Each row comes from the steps of one path. Every step used is in the known rows, and no mark comes twice. Write the path behind each row, first mark first.
In the rows, 128 means zero.
Known rows:
lesat-zova: [ 83  93 130 115 154 102 113 118 177  69  91 147 152  78 112 128 158 170
 121 106 141  96]
zova-lesat-kikot-faru-bozip-furuv-pupunu: [141 132 147 177 118 184  87 179 149 148 136 137 144 158 119  94 104 130
 103 138 114 137]
furuv-bozip: [139 143 107 132 170 110 144 154 131 122  73 115 165 129 105 166 149 119
 174 111 142  95]
bozip-kikot-furuv: [145 136 137 121 128 131 163  81 107 150 199 129 104 141 149 104 144 185
 143  98 116 129]
faru-bozip: [ 99 100 143 115 162 162 154 135 161 129 113 119 151  81  94 176 155 124
 150 136 174 103]
lesat-kikot-bozip-furuv-pupunu: [126 155 142 182 129 105 119 105 111 166 107 124 125 163  75 150  88 115
 169 150  85 135]
pupunu-furuv-bozip: [158 152 104 153 154 128 175 149 156 128  54 126 177 132 163 143 122 100
 168 148  87  94]
lesat-kikot-faru: [110 126 104 121 117 119  66 179 113 163 138 129 141  76  75 121 110 145
 126 150 163 119]
faru-bozip-kikot-lesat: [111  72 146  93 121 151 124  98 142 156 134 113 136 104 140 164 166 135
 129 136 180 184]
pupunu-bozip: [109 125 117 100 125  87 165 109 139  83 183  93 121 106  93 154 132  79
 123 136 145  93]
faru-bozip-kikot: [108 112 158  99 152 164 151  71 141 142 140  98 120 110 131 156 157 149
 135 124 174 136]
furuv-pupunu: [125  98 130 130 142 119 125 132 149 106  45 141 132 166  70 163 131 135
 152 141 133 122]
lesat-kikot-furuv: [106 149 109 146 125 134 126 158 136 158 188 123 145  67  94 127 108 156
 176 133 129  97]
pupunu-furuv-bozip-kikot-lesat: [164 125 110 124 114 117 150 112 135 155  77 117 169 153 203 131 134 112
 153 147  91 177]
faru-bozip-furuv: [128 115 148 165 174 169 173 116 146 139 132 120 124 108 118 151 140 107
 149 126  98  85]
zova-lesat: [115 125 148 147 157  91 151 104 195  69 169 108 180 142 100 121 181 163
 143 116 131 102]
kikot-furuv-pupunu: [148 115 127 145 121 145 148 162 118 133 101 171 121 168 107 135 118 153
 157 121 115 117]
furuv-pupunu-bozip-faru: [ 99 130 134 115 108  89 113 108 125  51 130 135  73 145 110 125 107  75
  79 147 118 128]
zova-lesat-kikot-faru-bozip: [101 134 140 129 119 164  83 183 172 139 185 117 181  80 111 113 139 152
 105 138 194 131]
kikot-furuv-bozip-faru: [143 175 116 157 148 119 132 166  92 119 155 166 124 116 166  96 132 137
 138  89  93 103]

Write each row's path:
[148 115 133  97 119 117 105 103  89 154 161 133 104 153 125  98 146 172
  91 116 148 152] | bozip-kikot-faru
[174 145 112 101 131 116 106 137  65 165 114 129 120 170 152 110 143 150
 111  94 154 151] | furuv-bozip-kikot-faru
[ 96 155 164 141 142  66 114  75 111 104 167 153 123 116 106 127 150 138
 119 129 122 138] | kikot-bozip-faru
[136 109 113 113 107 111 120 115 159 117  47 147 176 122 233 104 144 142
 116 121  97 175] | pupunu-furuv-bozip-kikot-lesat-zova
[ 87 148 133 153 144  96 110 118 206  91 181  79 191  94  86 123 147 162
 158 135 147 104] | zova-lesat-kikot
[158 123 142 125 113 147 147  97 102 147 131 150  91 194 140 114 122 178
 141 107 114 155] | bozip-kikot-furuv-pupunu
[163 159 102 146 150 134 166 185 105 148 132 145 155 135 143 135 135 137
 174  91 118  92] | kikot-furuv-bozip
[119 157 122 146 167  92 107 138 120  94  96 136 135 115 136 125 144 115
 134 111 113 106] | furuv-bozip-faru
[134 127 154 113 130 188 174  98 116 169 193 133 108 112 163 128 144 166
 137 100 153 135] | faru-bozip-kikot-furuv
[ 81  58 150  78 116 146  95  99 164 114 106 141 148  74 168 138 177 165
  93 112 184 183] | faru-bozip-kikot-lesat-zova
[191 157 110 122 114 138 139 131  89 170  93 142 135 173 209  90 117 132
 108 127  97 151] | pupunu-furuv-bozip-kikot-faru
[126 120 134  84  96 103 146  63 117  94 137  88  75 188 117 146 115 101
 105 133 148 152] | furuv-pupunu-bozip-kikot
[127  81 125  76  68  92 121  89 113 109 132 102  94 182 124 149 123  87
 100 147 151 199] | furuv-pupunu-bozip-kikot-lesat
[ 99 116 120 111 122 179  75 195 126 179 131 131 149  49  89 144 109 128
 118 154 199 125] | lesat-kikot-faru-bozip
[ 91 141 130 114 124  76 131  94 130  56 203 110  88  90 113 115 129  78
  84 136 124 104] | pupunu-bozip-faru
[167  95 139 153 128 192 121 179  93 167  72 177 100 174 118 124 108 110
  99 133 106 129] | kikot-faru-bozip-furuv-pupunu
[138 171 119 164 153 112 140 134 147 100  76 145 149 116 188 102 117 100
 135 145  59 105] | pupunu-furuv-bozip-faru
[138 137 123 146 138  95 191  91 125  93 205  90  95 133 111 124 118  64
 121 126  75  77] | pupunu-bozip-furuv
[153 117 125  74  68 113 110 110  67 124 146 126  62 201 130 110 103 108
  58 131 159 173] | furuv-pupunu-bozip-kikot-faru
[139 115 127 159 117 197  81 191 104 187  81 149 108 128  99 127  77 109
 114 155 120 131] | lesat-kikot-faru-bozip-furuv-pupunu
[116 151 101 123  77 132 130 168 118 128 177 115 103 117  97 138  66  92
 140 147 141 118] | lesat-kikot-furuv-pupunu-bozip
[152 109 136 176 158 126 149 116 129 117  64 137 108 192  93 133 117 119
 154 135  57 105] | bozip-furuv-pupunu
[ 97  68 125  62  60  86  89  92 138  66 104 132 103 149 156 127 133 116
  64 122 155 199] | furuv-pupunu-bozip-kikot-lesat-zova
[113 199 103 160 137 124  92 182 103 142 166 139 132  69 151 100  99 132
 155 111 107 106] | lesat-kikot-furuv-bozip-faru
[126 128 125 155 133 185  98 177 110 192 155 129 120  73 109 116  98 114
 116 145 124 110] | lesat-kikot-faru-bozip-furuv
[167 161 121 133 141 128 175  85 138 141  81 104 146 157 198 123 128 125
 157 132  85 130] | pupunu-furuv-bozip-kikot
